Each row was made from one path, in order. Every step used is in the known rows, and no mark comes twice. Write each row's path.
Known rows:
h > l > f > b > a > j: [-14  -5   8   1  10  -7  -5 -30 -24   7  -7  -7 -10  -3   1  -3  35  -2
   4  -8  -3  13   3  -2 -13  -7  11   3  18  -5  14  -5  -2  10   3  15
 -18  -9  -5  12 -24   6 -10   7  -5   0 -31 -23  26   4  -7]
p > f > x > s > j > a: [ -5  12   0   7 -13  -9  -7  -3  22 -10 -12 -20  -2   1   5  -8  22  -7
  -8 -11  -7  15 -17 -32 -11   2   5 -13   1  -9   7   3  -5 -12  -6  16
  -5 -14 -18   0  -2  16   2   1   1 -15 -20  -7  16  -2  -8]
h > e: [-16   5   6  -1   4  -1   7 -14 -11  -6  -1 -10  -6  19  -3 -11  16 -12
  16 -31  -1  14 -10 -23  -5  -5  -6  -7  12 -11  14  11   5  -3   1   9
  -7  -9 -13   0  -2   6 -11   5  -4  -2 -12  -9  36   5 -23]
l > f: [-10  -1   1  14  -7 -14 -14 -13 -15 -14  -9  -4  -2   4 -11   1  16 -16
 -12  -9  -1  13 -16 -17  23  -4   6 -13  20  -7   4 -13   5  -1  -7   4
  10  -8  -6   2 -12  11 -15   1   6  -9 -14   5  30  10 -16]
b > f > x > s > j: [-16  28   3   1   0 -13  -6  -4  13  -7  -5 -28   5  -7   2  -7  29  -9
 -24   2  -9  21 -15 -33 -31   7  19  -5   7 -11  14 -26  -1   2   1   1
   1 -19 -12 -16   1  22   2   9   8  -9  -5 -18  13  -8 -11]
p > f > x > s > b > a: [-14  15  -1   3   5 -11  -8 -10  -9  12  -1 -11  -3  -7  -3  -1  48 -10
 -18 -18   6   6  -8 -18 -10  -2  22  -1  12  -8  11  -8 -26   7  -7  12
  -5 -15 -15   5  -9  10  -9   4   4   2 -14 -18  17  -6  -9]
a > j > s: [-18  -9  22   2  16  -7  -4 -11 -11  -2 -10  -6 -14  -9   4 -12  19  -5
 -13  -9   6  21  -6  -8   1 -15  19  -8  10 -18   4 -21  12  10  -9   6
 -15  -2   0  16 -13 -10  -5   0  -6   2 -23 -14  19  18 -12]
x > s > j > f > b: [ -3  -4  -5   4   5 -13 -12 -31   7   2  -4 -17  -6   0   1  -5  29 -15
  -8  -8  -2  16  -6 -31 -37  -3   9  11   7  15  11 -27 -20   2   3   8
  -5 -18 -18  -5  -2  11  -2   4  11 -17 -14 -16  17  -5 -21]
b > f: [-26  -4  13 -14  -2 -11 -10 -15   0  12  -9  -9  -7   3  -6  -5  28 -10
  -6  -2  -5  11 -13 -19  -7  -6  13  -1  19 -16   3 -25  36  -3 -10   5
   2  -8  -8  -2 -11  -5 -15   4  12  -5  -7  -8  29   5 -12]
s > j > f > l: [-13  17   1  -7  -2 -13 -11 -23  -1 -14  -4 -14  -3   4   3  -1  11  -7
   6  -5  -9  14   2 -26 -29   2  16 -28   9 -38   9 -25 -13   4  -7   8
   2 -12 -19  -9 -10  10  -4   7  12 -14 -18  -8  28   6 -17]
x > s > j: [ -9  27   2   1   2 -11  -7 -11   9  -5  -6 -25   4  -8   0  -6  25  -9
 -24  -4 -11  22 -15 -29 -15   6  11  -9   5   0  11 -18  -2   4   5   2
   2 -24 -11 -16   5  23   8   8   5 -10  -4 -14  16  -4 -10]
b > f > x: [-27   5   6   3  -6 -12  -5   1   0  -7  -5 -13  -5  -2   1  -5  32 -11
  -2  -3   2  14  -9 -25 -35  -4  24   1  16 -30  11 -24  11   1 -11   0
  -4  -1  -5  -4 -16   1 -19   5   5  -3 -11  -6  20  -7 -15]
f > x > h: [-21   9  -6   1  -5 -12   2 -18 -12 -21  -8 -11  -2  -5   9   0  21  -9
   6  -8   3  17  -6 -15 -30   4  16  -3  18 -17   5 -17   0  -4  -3   5
 -10  -9   1  -2  -4   5  -2   5   3 -18 -15 -11  13  -8 -16]
x > h > l: [ -5   4   3 -15  -1 -11 -15 -32 -20 -12  -1 -10  -3  19  -3  -5  14  -4
  28  -1 -10  12   1 -11  -9   1   9   4  23 -11  10  -7  15  -4  -3  11
 -18 -16 -18   0   2   5   1   5   0 -12 -14 -10  25   5 -12]
p > f > b > a > j > s: [-17 -18  18   5  20  -8  -5 -20 -14  12 -11  -6 -17  -8   8 -11  26   0
 -12 -13   9  12  -5  -4   1 -14  22   2   7 -11   6 -23  -9  11 -11  12
 -14  -4  -8  18 -16 -15  -6   0  -4  -1 -23 -18  19  18 -10]
l > f > x > s: [-21   6  -7  18  -3 -16  -4   5   4 -21  -3 -12   5  -5  -3  -5  35 -16
 -28  -4   3  16 -23 -33 -18   4  12  -2  16 -16   7 -19 -18   3  -8  -1
 -11  -5  -5   4  -4  26   1   1  11  -4 -20  -5  13  -5 -14]
l > f > b > a > j > s: [-20 -13  16   4  16 -10  -6 -20 -18   8  -7  -4 -15  -7   2  -9  23  -3
 -17 -11   7  13  -6  -6   4 -12  21   0  12  -9   5 -23  -2  11 -14  14
 -15   0  -8  19 -19  -8  -8  -1  -5   1 -25 -17  20  17 -10]
p > f > x > s: [-16   0  -5  20   0 -15  -2   3  11 -16  -9 -15   2  -6   5  -8  40 -12
 -19  -8   6  16 -21 -31 -23   1  12   2   9 -20   7 -18 -26   2  -4  -3
  -9 -10  -4   3   0  16   4   4  12  -7 -18  -7  11  -5 -13]
x > s > j > a: [ -8  15   1  -2 -11  -8  -7  -7  19  -6  -8 -19  -4   1   0  -8  19  -6
 -13  -9 -12  15 -17 -31  -7   2   2 -15   5  -2   5   6   8 -11  -8  18
  -7 -14 -17   0  -1  19   5   0  -2 -12 -19  -7  18   0  -7]
p > f > b: [ -3 -18   2  20   3 -10 -11 -29   1   3 -10 -10 -11   6  10  -2  31 -11
   6 -17   8  13  -5 -16  -7  -9   3  16   9  14  12 -15 -22   1   6   0
   4 -16 -10  -2  -5  -6  -5   4   6 -15 -14  -6  24   5 -17]
h > l > f > x: [-11   6  -2  18  -9 -15 -16  -1 -14 -27  -3  -8  -1  10  -5  -3  21 -14
   6  -3   0  14  -7 -22 -15  -1  18  -2  19 -25  14 -14 -10   2 -10   2
  -4  -2 -12   0 -15  13 -19   4   0  -5 -16   0  22  -1 -16]
x > h: [-17   4  -2  -8  -2 -10   0 -28 -14 -11  -9 -10  -2  -2   5   0  17  -7
   4 -10  -2  16  -7 -12 -10   2   9  -6  19  -7   1 -13  13  -6   0   8
  -7 -15   0  -1   0   3   2   5   5 -20 -13 -10  19   0 -14]
j > a: [-11  -4   1  -2 -14  -6  -7  -7   8  -5 -11  -6 -12   6  -2  -5  18  -7
   2 -16  -5  10 -13 -23   3  -6   0 -13  10  -9   1  13  16 -11 -12  17
 -10  -4 -10   9  -9   6  -6  -2  -7  -8 -23   2  25   5  -9]
x > h > e: [-19   8   2  -8   3  -2  12 -26 -14 -10  -2 -12  -2  19   3  -9  12 -10
  20 -30  -1  15  -8 -18 -10   1  -5  -7  16 -10  10   7   7 -10   2  14
 -11 -13 -12   1   4   8  -4   5   1 -13 -14 -17  32   3 -25]
j > s > b: [ -6  21  20   1   9  -8 -16  -6  -4  -1   1 -11  -8  -1  -1  -4  30 -22
 -18 -15  10  19  -2 -12   8 -10  21  -6  14  -1   9 -15   5   6  -1   5
  -1 -14 -13   3  -1  -1 -10  -3  -4   4 -12 -15  18   6 -19]
f > b: [-12  -9   0   9   3  -9  -8 -26  -2   2  -2  -9 -11   4   3  -1  29 -12
  -1 -11   3  14  -3 -19 -17  -7   5  16  14  15  13 -13  -6   4   3   1
  -4 -11  -6  -6  -7   3  -4   3  -1  -8 -15  -8  22   0 -17]

Write each row's path:
[ -5   1   0   3  -8 -16 -21 -27 -22 -20  -4  -5   1  19 -11   0  11 -13
   9  -1  -7  11  -9 -12  18   2   6  -5  26  -7   6 -12   9  -7  -7  11
  -3 -13 -17   4  -5  12  -8   2   8 -15 -15  -2  30  11 -14] : x > h > l > f
[-20   4   3  -9   3 -12  -5 -26 -12  -8  -6  -6  -8  -1   4  -2  20  -4
   8  -8  -5  10   4 -17 -32  -3  16 -27  13 -45   7 -20 -14   8  -9  13
 -11  -5 -12   7 -21   5  -7   6  10  -9 -32 -14  29   8 -14] : b > a > j > f > l
[-15  -9  -5   0   3 -11 -15 -32 -24  16   2  -2 -10   8  -9   0  29  -2
   0 -11  -4   0  -3 -15  -2  -5  13  12  18   8  11 -10 -17   5 -12  17
  -7  -9 -21   4 -18   6 -12   4   1  -3 -14 -10  27   4  -8] : h > l > f > b > a
[ -5 -15   0   5   7  -9  -8 -32  -4   1  -9  -9 -12  -1   4  -5  31 -14
   4 -11   3  16   1 -19 -35 -10   7  11  12   8   9 -21 -12   5   4   9
 -11 -12  -9   6 -12   2  -9   4   6 -14 -26 -16  22  -1 -22] : a > j > f > b
[-17  14   5  -9   4 -13  -6 -24 -11  -8  -5  -8  -6  -1   4  -1  25  -9
   5  -9  -3  12   7 -16 -30  -2  18 -27  15 -41   9 -18 -15   8  -5  14
 -10  -9 -14   6 -19   8  -9   5   9  -6 -32 -18  28   4 -16] : s > b > a > j > f > l
[-14 -15  -3   5   5  -9  -8 -30 -15  22  -6  -5 -13   0   1  -1  35   0
   1 -20   3   0  -5 -13  -7  -7  13  11   9   6  10 -11 -27   6  -8  13
  -2 -12 -15   2 -16  -4 -10   5   3  -8 -12 -10  24   3  -8] : p > f > b > a
[-22  -9  18  -3  18  -7  -3 -14 -18   9  -9  -4 -15 -11   2 -12  22   1
 -15 -11   5  14  -6  -7   1 -14  24  -7   9 -19   3 -20   5  12 -15  13
 -17   0  -4  18 -18 -11  -7   1  -7   3 -22 -16  19  18  -9] : b > a > j > s
[-19  -4   8   0  12  -6   2 -27 -19  13 -11  -7 -12 -12   6  -4  38   0
  -2 -13   0  15   3  -4 -20  -8  11   1  14  -5  12  -6  -3  12   5  13
 -17  -9   2  10 -24   3  -8   8  -6   0 -31 -23  23   1  -7] : f > b > a > j
[-10  -2   0  25  -5 -11  -5   0  -1 -17 -13 -12  -5  -2  10  -5  30 -10
   7 -15  10  15  -9 -20 -22  -6  19  -3   8 -28  12 -16 -24   2  -4  -4
   3  -7  -4  -1 -13  -3 -15   7   3  -9 -13   1  18  -3 -15] : p > f > x
[-17   4  -9  -2  -4 -13  -1 -21 -12 -21 -10 -10  -1  -5   8  -2  20 -12
   9 -10   2  15  -5 -20 -39   2  19  -5  15 -21   3 -23  -6  -6  -6   9
 -11  -9  -5   2  -5   4  -5   5  10 -23 -16 -12  13  -9 -20] : j > f > x > h
[-21 -13  17  -1  19  -7  -4 -19 -16  10  -7  -5 -17  -9   5 -11  25   0
 -14 -11   6  14  -3  -7  -4 -14  22   2  10 -10   6 -21  -1  12 -12  13
 -19  -1  -6  18 -18 -11  -6   0  -8   3 -25 -20  18  16 -10] : f > b > a > j > s
[ -1   7  -4  -6   1 -14 -12 -19   6  -5 -11 -18   2  -6  -5 -10  22 -15
 -11  -7 -10  16 -14 -35 -29  -1  14 -13   4  -9   4 -29 -11   1  -4  10
   0 -20 -19  -3   1  14  -5   6  16 -18 -10 -11  17  -5 -19] : x > s > j > f
[ -3  12   0 -12  -2 -13 -17 -27 -16 -19  -1 -16   0  18   0  -6  14  -7
  30   2 -10  14   3 -18 -32   4  18   3  18 -18  13 -17   1  -4  -5  12
 -17 -18 -23  -3   0  10  -3   8   3 -16 -12 -15  19  -1 -15] : s > j > f > x > h > l
[-14  13  -8  -3  -6 -13  -2 -23  -9 -21  -8 -15   1  -6   9  -2  18 -10
   7  -8  -1  18  -4 -21 -41   4  20  -7  12 -18   4 -25  -7  -6  -3  10
  -7 -14  -8  -4  -3   8  -4   7  10 -25 -13 -14  12 -11 -19] : s > j > f > x > h
[ -6  21  25   2  14  -7 -12  -8  -7  -3  -2 -12  -8  -6   3  -6  34 -20
 -18 -14  10  24   2  -6   3 -10  22  -8  14  -5  11 -13   8   9   5   7
  -6 -14  -7   8  -5  -1 -10  -1  -6   5 -21 -22  18   7 -18] : a > j > s > b
[-15  14  13  -3  11  -5   0 -18 -20   8 -10  -9  -8 -15   2  -3  41  -6
  -6 -14   2  17   2  -1 -11  -7  16 -10  15 -12  13  -1   4  12   7  13
 -13 -12   2  10 -20   6 -12   6  -7   3 -29 -26  23  -1  -8] : s > b > a > j
[-28  18  20 -13   1 -14 -12 -15   2  -2   3 -12  -6   9   3   1  23 -11
  -7   0   0  13   2 -16 -13  -1  21 -17  20 -37   9 -27  14   3 -11   6
  -1  -7 -18  -3 -10   0  -7   2  11   0 -18 -15  31  11 -15] : j > s > b > f > l
[-21   1  -9   5   4 -14   0  -2   2 -10  -7 -13   0 -13   0 -10  42 -11
 -21  -7   1  14 -18 -33 -43   1  17  -2  11 -24   6 -21 -24   7  -9   7
 -22  -5  -6  11 -10  20   0   4  11  -3 -26 -16  10 -11 -13] : b > a > j > f > x > s
[ -5  14   4  -3 -13  -6 -10 -10  13  -5 -10 -16  -7   3   1  -5  13  -5
  -2 -12 -13  15 -10 -25  -2  -2   3 -18   5  -4   5   8  15 -11  -7  18
  -2 -14 -16  -3  -6  11  -3   1  -7 -13 -16  -4  23   2  -8] : s > j > a
[-19   8  -6   7  -9 -15  -2 -19 -15 -27  -9 -10   0  -2   6   3  18 -11
   1  -7   3  16  -7 -15 -17   5  15  -6  21 -15   4 -19  -1  -6  -5   7
  -6  -9  -3   1  -7   9  -7   3   7 -20 -16  -8  16  -4 -17] : l > f > x > h
[-15 -13  -8  -6   6 -10  -9 -33 -17  21  -3  -3 -13  -2  -5  -3  32  -3
  -1 -17  -1   0  -4 -21 -21  -8  16   9  10   4   6 -16 -23   6 -14  17
 -10  -9 -17   6 -18   0 -13   4   4  -7 -15 -13  23  -1 -11] : j > f > b > a
[ -7   0   1  -9   9 -11  -7 -22 -10   4 -12  -8  -5 -12  -3  -8  38 -14
  -7 -14  -1  13  -6 -19 -28  -8  16 -13  10 -17   3 -18 -11   7  -3  18
 -14 -13  -9  17 -14   8 -12   4  11  -8 -29 -22  19  -3 -16] : x > s > b > a > j > f
[-20   1   9  -3   9  -5   4 -20 -21   9 -13  -7 -11 -15   2  -5  35   1
  -3 -13  -2  15  -2  -4 -12  -7  13 -10  14 -18   9  -4   5  12   2  12
 -15  -7   5  11 -25   3 -10   8  -7   2 -29 -20  24   2  -5] : b > a > j
[ -7  29   0   8  -2 -13 -12  -7   5 -17  -3 -26   8   1  -2  -7  24 -11
 -17   2 -12  21 -12 -31 -21   9  16  -6   9  -8  17 -20 -11   2   2   3
  -1 -20 -17 -14   2  29   3   8   6 -10  -7 -13  14  -6 -11] : h > l > f > x > s > j
[-29   4  -2   3   0 -15  -2   3  12  -8  -3 -16   2  -7   0  -8  40 -13
 -25  -1   1  14 -22 -34 -33   3  15   4  15 -20   7 -24  -2   1  -9   0
 -15  -5  -5   2  -4  19   1   4  13  -1 -16 -12  13  -8 -11] : b > f > x > s
[ -9  32   5  14   0 -14 -12   3   5 -17   2 -16   5  -3  -2  -1  45 -27
 -28 -11   8  21 -10 -24 -10   2  16  -4  18  -3  13 -11 -11   4   6   3
  -2 -16  -9   0   1  24  -6   0   7   1 -18 -16  14 -10 -19] : l > f > x > s > b
[-16   0  -3   7   1 -11  -3  -6 -11 -12 -10  -8  -6 -12   2  -7  32 -11
   4 -12   4  14  -3 -23 -49  -7  25  -8   9 -34  10 -20 -19   8  -9   9
 -13  -1  -4   9 -23   4 -20   7   3  -7 -26 -12  15  -9 -16] : b > a > j > f > x
[-18  16   9   2  11  -7   2 -10 -14   2  -8 -12  -6 -18   5  -4  47  -7
 -13 -11   3  18   0  -7 -24  -4  19  -6  15 -17  13  -4  -6  12   6  12
 -18 -10   2  12 -19  13  -8   6  -5   5 -32 -29  17  -6  -8] : f > x > s > b > a > j
[-10  17  -1   2 -13  -8  -7  -2  20 -10  -7 -20  -3   0   2  -7  21  -7
 -13  -9 -11  16 -15 -33 -16   3   6 -14   4  -7   7   4   2 -10  -8  17
  -9 -12 -17  -1  -3  21   3   1  -3 -12 -20  -8  16  -3  -8] : f > x > s > j > a
[ -4  -9   3  -5   5 -10  -6 -22 -10  -6 -18  -7  -7  -9  -2  -9  26 -14
   5 -11  -2  17  -6 -18 -27 -12  12 -15  10 -22   2 -20   2   4  -1  10
  -9  -9  -3  13 -16   1 -15   5   8 -13 -27 -12  24   0 -19] : a > j > f
